What can hang from each mark
Q954: Q226 Q524 Q623 Q823 Q890
Q623: Q774 Q954
Q524: Q954
Q774: Q623 Q823
Q592: Q954
Q823: Q226 Q774 Q954
Q226: Q823 Q954

Every row comes from one small tree of marks. The marks that hang from a mark follow it in brackets, in the order of their numbers. Every link used is in the known rows. Which tree was each row made from?
Known rows
Q592[Q954[Q226[Q823] Q524 Q623 Q890]]: [-0.88  1.41  0.01 -3.69  2.21 -0.57  0.39 -1.50  0.69 -0.61 -0.72  1.74
  2.62  1.13  4.13  0.41 -0.62 -3.19  2.95 -1.71  0.31]
Q592[Q954[Q524 Q623[Q774] Q823 Q890]]: [-0.72  2.75  2.27 -2.93  2.67 -1.14  0.71 -1.11  1.59 -1.23 -1.08  0.08
  2.52  1.27  3.35 -0.95 -1.30 -4.39  4.43  1.12 -0.06]
Q954[Q524]: [ 1.36 -0.56  1.41  0.07  1.28 -0.47 -0.26 -0.71  0.45 -0.71  0.64 -0.54
  0.39  1.01  0.77 -0.24 -0.57 -1.81  0.68 -0.08 -0.25]
Q226[Q954[Q890]]: [-0.61 -0.05 -0.16 -1.17  0.70  0.53 -0.88 -2.09 -0.10  0.12  0.67  0.47
  1.15  1.28  2.63 -0.37 -0.67 -0.80  1.43  0.31  0.74]
Q623[Q774 Q954[Q226 Q890]]: [-0.90  3.68  1.28 -3.38 -0.40 -0.77 -1.05  0.48  1.35 -0.92 -2.55  0.49
  3.37  1.94  2.59 -0.87 -0.98 -0.50  2.32 -2.02  1.05]
Q592[Q954[Q524]]: [ 0.41 -1.31  0.93 -0.38  1.84 -0.23  0.75 -3.82  0.29 -0.45  1.23  0.08
 -0.48 -1.26  0.41 -0.21 -0.72 -1.34  1.73  0.12 -0.26]
Q774[Q623[Q954]]: [ 0.09  1.67  0.48 -0.56  0.43 -1.08 -0.74 -3.03 -1.53  0.36  0.36 -0.20
 -0.69 -0.73  1.60 -0.03 -0.52 -0.43 -0.61 -2.50 -0.63]
Q954[Q226[Q823] Q623]: [-0.80  2.29 -1.87 -3.23  0.42 -0.27 -0.06  3.12 -0.59 -0.30 -1.42  1.56
  2.22  0.41  1.39  0.43  0.30 -0.56  0.07 -1.38  0.70]
Q774[Q623 Q823[Q954]]: [ 1.01 -1.15 -2.66 -1.05  3.49 -0.33 -0.89 -2.06 -2.17 -0.26  0.98 -0.80
  0.20 -0.65 -1.09  0.09  0.56  0.89 -2.04 -1.00 -0.62]
Q226[Q823 Q954[Q890]]: [-1.24  0.39 -0.98 -1.87  0.92 -0.35 -1.20 -0.64  0.35  0.39  0.06  0.67
  0.73  1.17  2.26 -0.05 -0.09  0.12  0.72  1.29  0.67]
Q592[Q954]: [-0.92 -0.79 -0.44 -0.43  0.49  0.24  0.97 -3.09 -0.19  0.27  0.61  0.63
 -0.92 -2.25 -0.33  0.04 -0.17  0.44  1.05  0.20 -0.06]
Q823[Q954[Q226]]: [-0.16 -0.59 -2.04 -2.25  1.15  0.73 -0.74  1.27 -0.33 -0.74 -0.98  0.20
  3.04  0.88  0.10 -0.39 -0.06  1.61  0.39 -3.05  1.19]
Q524[Q954[Q226[Q823[Q774]] Q623 Q890]]: [-3.32  3.21 -0.66 -3.09 -0.49 -0.94  0.41  2.53  0.98  0.44 -4.01  1.16
  0.60  0.89  2.18  0.28  0.56 -1.39  0.93 -2.30 -0.61]
Q623[Q954[Q524]]: [ 1.09  0.57  1.68 -0.94  0.72 -1.17 -0.53 -3.92  0.81 -1.08  0.48 -0.36
  1.45  0.17  2.26 -0.63 -0.95 -2.12  0.52 -2.34 -0.68]
Q226[Q954[Q524 Q623[Q774] Q823 Q890]]: [ 0.03  3.01  1.62 -3.65  2.86 -0.81 -0.86  0.75  0.64 -1.48 -0.27 -0.19
  3.75  2.81  4.16 -1.56 -1.62 -4.31  3.70  1.72  0.70]
Q226[Q823[Q774] Q954[Q623]]: [-2.28  0.27 -2.00 -3.09  1.07 -0.90  0.14  1.40 -0.45  0.45 -0.52  0.88
 -1.89 -2.96  1.71 -0.20  0.45  0.63 -0.76  1.75  0.03]
Q823[Q226 Q774 Q954]: [-1.62 -1.75 -3.04 -1.68  1.65 -0.22 -1.16  2.81  2.55 -0.44 -2.27 -1.42
 -0.93 -2.72  0.55 -0.34  0.90  3.86 -1.25 -1.29  0.24]
Q774[Q823[Q226]]: [ 0.37 -0.31 -3.48 -1.32  1.70  0.23 -1.28  1.45  1.00 -1.21 -0.42 -0.29
  1.54 -1.07 -0.49  0.25  0.75  1.28 -1.52  0.11  0.13]
Q592[Q954[Q226 Q524 Q823[Q774[Q623]] Q890]]: [-2.89 -0.50  1.13 -2.32  2.32 -0.79 -0.19  4.49 -0.65 -0.35 -2.51  0.69
  0.84  3.09  3.60 -0.10 -0.91 -2.43  5.38 -1.49  1.14]
Q524[Q954[Q823[Q774[Q623]] Q890]]: [-3.31  1.96  1.08 -0.01  0.10 -1.23 -0.26  2.86 -0.32  0.83 -3.27 -0.59
 -1.03  2.75  1.32 -0.19  0.02 -1.79  2.20 -1.21 -0.90]

Write each row's tree
[-3.67  2.44  0.32 -1.52 -0.08 -0.60 -0.54  5.86 -0.98  0.39 -4.30  0.28
  1.19  4.20  1.56 -0.20 -0.20 -1.56  3.29 -2.84  0.40]	Q524[Q954[Q226 Q823[Q774[Q623]] Q890]]
[-0.41  3.28  0.39 -3.30 -0.36 -0.73 -0.75  1.25  0.36 -1.07 -1.93  0.35
  2.59 -0.08  0.32 -1.07 -0.81  0.75  1.14 -1.56  1.13]	Q623[Q774 Q954[Q226]]
[-0.87  0.07 -0.77 -3.13  2.69 -0.25 -1.30  0.39  2.22 -0.81 -0.67 -0.34
  0.20 -0.68  5.73 -0.43 -0.59 -1.64  1.20 -0.42  0.21]	Q823[Q226[Q954[Q524 Q623 Q890]] Q774]
[-2.59 -0.70  0.00 -1.49  3.10 -1.14 -1.03  3.23  1.57 -0.34 -2.23 -0.77
 -0.82  0.76  3.94  0.02 -0.45 -1.04  3.63 -0.51  0.33]	Q592[Q954[Q524 Q823[Q226 Q774[Q623]] Q890]]
[-2.94  1.37 -1.06 -3.38  0.03 -0.17  0.43  7.62 -0.50 -0.93 -3.31  1.35
  2.68  1.39  2.37 -0.35  0.03 -1.33  2.55 -1.68  1.03]	Q954[Q226 Q623 Q823[Q774]]
[ 0.44  2.26 -0.41 -2.49  0.98 -1.44 -0.51 -2.15  0.39 -1.35 -0.54 -0.24
  1.43 -1.73 -1.05 -0.97 -0.11  0.15 -0.86  0.81 -0.54]	Q623[Q774[Q823] Q954]
[-1.48  3.14 -1.44 -4.51  1.41 -0.65  0.81  1.48 -0.09 -0.21 -1.61  1.46
  0.80 -2.59 -0.30 -0.22 -0.08  0.72  1.23  1.09  0.95]	Q592[Q954[Q226[Q823] Q623[Q774]]]
[ 1.37  0.23 -1.52 -4.04  3.93  0.10 -0.74 -2.00  0.17 -2.12 -0.23  0.47
  5.80  2.77  3.64 -0.18 -0.34 -3.49  1.10 -3.56 -0.07]	Q774[Q823[Q954[Q226 Q524 Q623 Q890]]]
[-2.85 -0.23 -1.97 -1.47  0.41 -0.50 -1.03  7.74  2.13 -0.82 -3.41 -0.54
  0.53 -0.06  1.12 -0.32  0.54  1.73  1.18  0.03  0.86]	Q954[Q823[Q226 Q774]]
[-3.14  1.81 -0.59 -1.48 -0.10 -0.53 -0.26  6.55 -2.01  0.23 -3.71  0.16
  0.37  2.13 -0.71 -0.40 -0.03 -0.27  2.08 -2.40  0.49]	Q524[Q954[Q226 Q823[Q774[Q623]]]]
[ 0.02  1.72 -2.06 -1.95  2.02 -0.94 -2.33 -2.49  0.43 -0.71 -0.60 -0.40
  1.66  0.27  3.40  0.41  0.05 -0.42 -0.97 -2.86 -0.61]	Q774[Q623[Q954[Q890]] Q823[Q226]]
[-0.48  3.39 -0.85 -2.16 -0.41  0.58  0.61 -0.82 -1.12 -0.27 -1.29  1.00
  2.48  0.33  0.21 -0.18 -0.26 -1.91  0.38 -3.65 -0.32]	Q524[Q954[Q226 Q623]]
[-1.12  3.83 -1.70 -2.81 -0.21 -0.34  0.30  0.61 -0.67 -0.01 -1.97  1.24
  2.09  0.09 -0.26  0.11  0.31 -1.04 -0.33 -2.67 -0.32]	Q524[Q954[Q226[Q823] Q623]]
[-1.71 -0.76  1.31 -1.54  2.74 -1.07 -1.39  3.30 -0.95 -0.16 -0.73 -0.45
 -0.11  3.16  4.12 -0.70 -1.03 -2.59  3.53  0.72  0.69]	Q226[Q954[Q524 Q823[Q774[Q623]] Q890]]
[-3.00  2.84 -2.08 -2.15  0.23 -0.58 -0.11  3.95  1.72 -0.60 -3.72 -0.43
  0.77 -1.15  1.04 -0.52  0.51 -0.50  0.41 -1.99 -0.77]	Q524[Q954[Q623 Q823[Q226 Q774]]]
[-0.39  1.45 -1.35 -3.40  1.48  0.64 -0.45 -0.77  0.26 -0.67 -1.24  0.75
  4.29  2.05  3.96 -0.05 -0.28 -1.39  1.30 -4.25  0.50]	Q823[Q954[Q226 Q623 Q890]]
[-1.42 -0.40 -1.64 -0.47  1.28 -0.63 -1.21  4.61  0.36  0.60 -1.71 -1.17
 -3.53 -2.00  0.79  0.41  0.57  2.42 -1.04 -0.14  0.19]	Q823[Q226 Q774[Q623]]
[ 0.02 -0.96  0.17 -1.91  1.61  0.43  0.39 -0.93 -0.37 -0.91  0.17  0.95
  1.74  0.16  0.63 -0.25 -0.95 -1.08  2.84 -1.55  1.02]	Q592[Q954[Q226 Q524]]
[ 0.27  1.29  0.17 -2.87  2.65 -0.82 -0.82 -2.74  0.43 -0.38  1.01  0.59
  1.69  1.25  4.64 -0.17 -0.73 -3.35  1.10  0.49 -0.10]	Q226[Q823 Q954[Q524 Q623 Q890]]
[-1.27  2.44 -1.23 -3.15  0.30  0.39  0.03  4.97 -1.10 -1.22 -1.86  1.53
  4.99  2.60  2.25 -0.28 -0.41 -2.26  2.47 -2.50  1.20]	Q954[Q226 Q623 Q823]
[ 0.90  2.56  1.10 -4.02  2.04 -1.30 -1.38 -0.63  1.20 -2.36 -1.48  0.19
  4.91  2.75  2.26 -0.99 -1.06 -2.61  2.16 -1.34  0.41]	Q623[Q774[Q823] Q954[Q226 Q524 Q890]]
